Each row was made from one path, in order. Every step used is in the known rows, and no mark comes twice. Write each row's path.
Known rows:
dapa -> zepad -> fili -> zamu: [ 67.1 -27.8  31.1  -3.4   1.6   5.9  -0.6   5.7   6.8  11.6 -11.0  10.5
  15.0  30.2  32.5  10.8   7.8  -5.6]
zepad -> fili: [ 25.7  -2.9   8.6  -1.8  -5.5  16.8   7.6  -2.2  -1.8   9.1 -11.5  -2.4
   5.1  14.9   6.1   4.8  -1.9   5.9]
fili -> zamu -> dapa: [ 28.2 -32.0  29.4  -2.8   5.5  -8.2   7.7   1.7  -3.6  -3.8  -6.1 -15.2
  -0.8  -8.1   5.2   6.9  10.0   7.3]
zepad -> fili -> zofuzoz -> gofig: [ 31.3 -22.2  30.9  34.6  19.5   6.9  -1.8   7.6  -0.5   8.6   4.2  16.0
   0.0  43.5   7.4  -3.0   1.5  21.7]
salela -> zamu -> dapa: [ 14.4 -17.7  23.0 -19.7  -1.7   6.1  11.5  -2.7  -1.4   3.0  10.0 -19.2
  12.5 -14.5 -10.7   3.7  -1.1  15.8]
fili -> zamu -> gofig: [ 18.1 -23.9  36.7   8.3  -1.7  -6.1  -3.7  -4.0   5.1  -5.5   6.2   6.2
   1.2   9.5   7.0   4.6   5.1  13.6]
dapa -> zepad -> fili -> zamu -> salela: [ 57.4 -34.6  65.1 -11.1  -6.4  -2.4   3.6  10.1   8.3  -2.0 -14.6  17.4
   8.9  48.6  41.6  11.9   1.9   9.7]
zofuzoz -> dapa -> zepad -> salela -> zamu: [ 45.9 -10.1  42.5 -27.1  10.4  -7.8   8.1   3.6  -9.6  23.4  16.7  53.2
  24.6  12.0  12.8  15.7 -18.2   0.3]
salela -> zamu -> dapa -> zepad -> fili -> zofuzoz: [ 78.5 -47.6  51.2 -13.3  -2.7  20.9  10.2  -2.2   9.2   6.3  16.0   3.1
  10.3  29.6  26.2   3.1   7.8  24.4]
zofuzoz -> dapa: [  1.9  -4.2  12.9   4.4  17.8 -10.2   5.9  -9.8 -11.3   9.8   1.9  17.5
   3.2   0.6 -15.7   3.2  -8.5  -2.6]
salela -> zamu -> dapa -> zepad -> fili: [ 63.8 -32.4  39.0 -26.6 -18.5  20.2  15.3  -5.9   6.4  13.5  13.9  -3.0
  20.2  22.0  14.4  14.1  -5.2  14.6]
zamu -> dapa -> zepad: [ 35.4 -29.9  17.3 -10.4 -18.9  -1.8  11.5  -6.5   7.2  -5.3  21.1   7.8
  -5.2  22.0  20.9   9.1  -5.2   7.0]
zamu -> gofig: [  2.2 -10.8  17.7   4.4 -18.4   0.7   3.5 -12.3   6.1  -8.3  18.9  12.2
  -7.8  17.5   0.1   1.9  -6.3  19.7]
zepad -> fili -> zofuzoz -> salela: [ 35.1 -17.1  30.1  15.3  25.5  -5.2  -5.4  -0.5   1.4   5.9 -10.9  13.7
  16.8  19.8  25.1 -10.5 -11.0  12.8]
salela -> zamu -> dapa -> zepad -> gofig: [ 61.2 -26.3  33.2 -30.0 -21.1  17.9  12.2   6.4   7.0  15.8  19.8   7.0
  -1.5  14.5  10.7  17.8  -4.9  23.6]
zepad -> gofig: [ 22.8   4.2   2.3  -6.6  -8.0  14.9   4.5   9.9  -1.0  12.0  -4.3   7.3
 -16.9   6.8   1.3   9.6  -0.4  14.0]
salela -> zamu -> dapa -> zepad: [ 39.5 -29.2  30.0 -24.5 -13.0   4.6   7.3  -3.2   7.6   4.7  23.2  -0.8
  15.8   8.2   9.6   8.7  -3.3  10.4]

Which path is each row?
[ 63.3 -36.0  73.1  -8.2   7.9  -5.1   4.9  -6.2  -0.2   6.6  37.2  71.3
   9.1  36.3  23.6   7.6 -12.2  29.8] => fili -> zofuzoz -> dapa -> zepad -> salela -> zamu -> gofig
[ 66.2 -51.8  48.4  24.8  -0.3   5.5   9.5   2.9   6.6   3.2  25.5  22.1
  -6.5  64.0  28.4   7.4  -4.3  27.4] => zamu -> dapa -> zepad -> fili -> zofuzoz -> gofig
[ 69.1 -31.1  46.0   3.0  18.7  -3.2   3.3  -5.1  -2.9  21.4 -10.4  28.6
  16.2  30.5  14.0  14.2  -2.5  -8.3] => zofuzoz -> dapa -> zepad -> fili -> zamu
[ 54.7 -33.3  34.8  29.6   9.3   5.6  -4.4   8.0  10.1   9.5  19.9  32.9
   0.6  66.7  28.1   2.9  -2.8  14.8] => dapa -> zepad -> fili -> zofuzoz -> gofig
[ 48.9 -13.5  15.9  -7.7 -16.1  14.9   4.8  -3.0   9.1  10.7   2.9  15.6
   7.9  38.1  24.9   9.6  -4.9  -1.5] => dapa -> zepad -> fili
[ 52.4 -43.6  36.8  -7.7  -4.3 -10.7   3.6   2.4   6.3  -3.7   8.3   3.3
   3.0  15.2  26.4  11.3   7.3   1.8] => fili -> zamu -> dapa -> zepad
[ 44.7  -6.1  29.4 -32.2  -6.3   1.5   2.2  13.1   0.8  12.6  14.8  36.2
  23.0   9.9  30.6  14.0 -11.3   3.1] => dapa -> zepad -> salela -> zamu
[ 60.5 -26.8  36.3  10.6  15.1  -7.1  -8.9  -0.8  10.5   7.1   1.1  33.0
  20.7  42.5  45.9  -4.4 -14.5   5.2] => dapa -> zepad -> fili -> zofuzoz -> salela
[ 52.2 -18.5  29.8  -2.4   3.1   5.7  10.9 -12.0  -2.9  19.5   3.0  35.7
   8.9  39.5   8.0  12.6 -12.6  -3.1] => zofuzoz -> dapa -> zepad -> fili
[ 30.1 -14.7  35.4 -33.7  -5.1   4.2  19.9   7.0 -12.2   6.2   6.6   7.1
  13.6 -13.3   9.9  13.5  -9.3  22.0] => zepad -> salela -> zamu -> dapa
[ 43.2 -30.0  31.6  13.5  22.2 -10.5  -2.2  -6.4   2.7   2.7  18.4  40.8
  -5.0  31.6  15.3  -3.3   1.9   1.6] => fili -> zofuzoz -> dapa -> zepad
[ 47.5  -7.2   7.7 -10.6 -19.6  13.0   1.7   8.1   7.7  12.7  10.3  25.5
 -13.5  29.7  20.4  14.4  -3.3   8.0] => dapa -> zepad -> gofig
[ 51.4 -25.0  29.7 -24.1 -21.5  -5.4  19.3   5.1  -3.1  -3.7  17.6  33.0
  -5.5  24.2  41.0  18.1 -13.5  14.0] => zamu -> dapa -> zepad -> salela
[ 71.8 -40.1  52.6 -14.0   7.5  -3.9  -2.6   8.2  10.6  13.1  19.1  22.0
   9.9  19.8  30.2   3.0 -14.8  31.5] => fili -> zofuzoz -> salela -> zamu -> dapa -> zepad -> gofig
[ 49.1 -43.4  48.5  -6.0  16.1 -18.0  -5.9  -1.3  10.8   0.8  22.8  15.6
  25.3  12.7  28.5  -5.3 -13.4  17.9] => fili -> zofuzoz -> salela -> zamu -> dapa -> zepad
[ 70.5 -39.4  46.7 -20.3  -6.2 -13.2  13.2  12.8  -4.0  -1.7   4.9  30.5
   2.3  17.2  47.5  20.2  -3.3   8.5] => fili -> zamu -> dapa -> zepad -> salela
[ 63.3 -27.7  46.9  -2.6  21.2  -0.1 -13.0   2.3  12.0  16.6   6.0  23.1
  39.1  27.5  34.2  -5.3 -12.4   8.4] => dapa -> zepad -> fili -> zofuzoz -> salela -> zamu
[ 52.0 -36.7  38.8  -4.9   1.2   8.2  15.4  -0.3  -5.5   4.3 -19.9 -16.0
   4.3   6.8  12.3  11.3   7.5  13.0] => zepad -> fili -> zamu -> dapa
[ 58.1 -29.8  46.9 -21.4  -2.3  -2.9   8.3  -6.5   6.2  19.1   8.8   7.9
  40.4  20.0  22.5   9.5 -28.3  11.4] => zofuzoz -> salela -> zamu -> dapa -> zepad -> fili
[ 65.3 -26.4  34.4   7.2  14.1   4.5   0.5   1.4   1.6  14.0  13.9  48.0
 -22.1  37.8  14.9   6.5   1.6  15.6] => fili -> zofuzoz -> dapa -> zepad -> gofig
[ 68.5 -37.3  52.3   1.2 -16.8   7.2   1.5  -7.6  13.0   5.0  10.1  23.1
   8.5  48.8  32.4  13.6  -1.0  13.2] => dapa -> zepad -> fili -> zamu -> gofig
